Every row comes from one small tree of marks. The marks that hang from a mark follow it in brackets, in alphabetical order. Every link used is in the known rows. Which tree was each row made from?
Known rows:
R(X(E)): [-0.13  0.15 -0.25  0.35 -0.24  0.02  0.06  0.28  0.32  0.10 -0.06 -0.26
  0.27 -0.14 -0.16  0.06]
M(E(C D K L X)): [ 0.18  0.32  0.23  0.21  0.07 -0.42  0.73 -0.09  0.34  0.07  0.04 -0.16
 -0.16  0.00  0.06  0.34]
K(E(C D L X)): [ 0.12  0.38  0.18 -0.05 -0.18 -0.07  0.46  0.28  0.20  0.03  0.30 -0.28
 -0.35  0.06 -0.14  0.26]
X(E(C)): [ 0.03  0.00  0.04 -0.02 -0.23 -0.19  0.23  0.04  0.12  0.12  0.10 -0.05
  0.09 -0.07 -0.18  0.14]
K(E(D L X)): [ 0.02  0.35  0.12  0.02 -0.10  0.00  0.31  0.35  0.20 -0.07  0.25 -0.28
 -0.24 -0.03 -0.16  0.25]
L(E(C X)): [-0.07  0.22  0.20  0.08 -0.04 -0.08  0.39 -0.05  0.18 -0.05 -0.05 -0.19
 -0.35  0.06 -0.04  0.14]
M(E(C K)): [ 0.19  0.04  0.19  0.03  0.07 -0.46  0.41 -0.08  0.11  0.08  0.08  0.00
  0.05  0.01  0.01  0.12]
R(X(E(C D K))): [-0.01  0.33 -0.08  0.30 -0.18 -0.11  0.47  0.21  0.43  0.21 -0.02 -0.27
  0.18 -0.11 -0.10  0.10]
P(E R): [-0.13 -0.14 -0.41  0.08  0.14 -0.27 -0.40  0.10  0.12  0.12  0.10 -0.04
  0.00  0.00  0.02  0.13]
E(C X): [-0.01  0.18  0.05  0.09 -0.18  0.01  0.27 -0.07  0.30  0.09  0.05 -0.14
 -0.22  0.15  0.01  0.07]
P(E): [ 0.09 -0.11 -0.10 -0.05  0.09 -0.42 -0.15  0.09 -0.05 -0.03  0.03  0.12
  0.08  0.05  0.12  0.10]
E(C L): [ 0.23  0.11  0.09 -0.03 -0.09 -0.11  0.34 -0.14 -0.01  0.09  0.06 -0.12
 -0.21  0.09  0.05  0.20]
K(E): [ 0.02  0.07  0.09 -0.17 -0.11 -0.04 -0.02  0.35 -0.01 -0.07  0.29 -0.12
 -0.04 -0.02 -0.20  0.03]
P(E(C D K L X) R): [-0.03  0.24 -0.21  0.18  0.15 -0.37  0.30 -0.03  0.49  0.19  0.13 -0.25
 -0.28  0.05  0.13  0.39]
R(X(E(C D K L))): [ 0.06  0.37 -0.08  0.33 -0.18 -0.12  0.57  0.17  0.42  0.19 -0.03 -0.34
  0.12 -0.12 -0.07  0.22]
M(E): [ 0.07 -0.06  0.02  0.11  0.07 -0.32  0.03  0.03 -0.04 -0.01  0.01  0.05
  0.12 -0.05 -0.05  0.08]

Which tree is each row?
[-0.08  0.17 -0.55  0.38  0.12 -0.23 -0.15  0.23  0.27  0.21 -0.01 -0.27
 -0.03 -0.05  0.08  0.27] : P(E(D L) R(X))
[ 0.13  0.47  0.25  0.12  0.01 -0.12  0.88 -0.16  0.46  0.10  0.03 -0.27
 -0.35  0.06  0.13  0.32] : E(C D K L X)
[-0.11  0.05 -0.59  0.38  0.05 -0.20 -0.30  0.21  0.29  0.15  0.02 -0.31
  0.02 -0.02  0.04  0.23] : P(E(L) R(X))
[-0.18  0.26 -0.37  0.39 -0.09  0.06  0.20  0.14  0.52  0.29  0.05 -0.44
  0.00 -0.14 -0.14  0.21] : P(R(X(E(C D K L))))
[ 0.14  0.18  0.09  0.02 -0.17 -0.23  0.50  0.02  0.10  0.14  0.07 -0.09
 -0.04 -0.11 -0.12  0.32] : X(E(C D L))
[ 0.14  0.23  0.20  0.01 -0.08 -0.29  0.72 -0.03  0.24  0.12  0.09 -0.14
 -0.01 -0.13 -0.07  0.35] : X(E(C D K L))
[-0.18  0.00 -0.60  0.33  0.05 -0.18 -0.42  0.26  0.30  0.18  0.02 -0.23
  0.10  0.00  0.03  0.09] : P(E R(X))
[-0.09  0.36  0.16  0.14  0.10  0.00  0.55 -0.02  0.47  0.02 -0.02 -0.16
 -0.14 -0.03  0.07  0.13] : E(D K X)
[ 0.29  0.15  0.13  0.08  0.07 -0.45  0.44 -0.06 -0.05  0.12  0.03  0.01
 -0.11  0.00  0.03  0.26] : M(E(C D L))
[-0.02  0.35  0.04  0.22  0.01  0.05  0.41 -0.01  0.27 -0.01 -0.06 -0.20
 -0.27  0.00  0.06  0.28] : E(D L X)
[ 0.11  0.11  0.17  0.01 -0.15 -0.26  0.58 -0.05  0.26  0.06  0.11 -0.19
  0.04 -0.11 -0.11  0.32] : X(E(C K L))
[ 0.31  0.15  0.13 -0.09  0.17 -0.61  0.48 -0.04  0.08  0.09  0.06  0.03
 -0.11  0.06  0.23  0.32] : P(E(C D K L))
[-0.06  0.30  0.30  0.05  0.05 -0.14  0.62 -0.10  0.33 -0.06 -0.02 -0.24
 -0.32  0.03  0.01  0.17] : L(E(C K X))
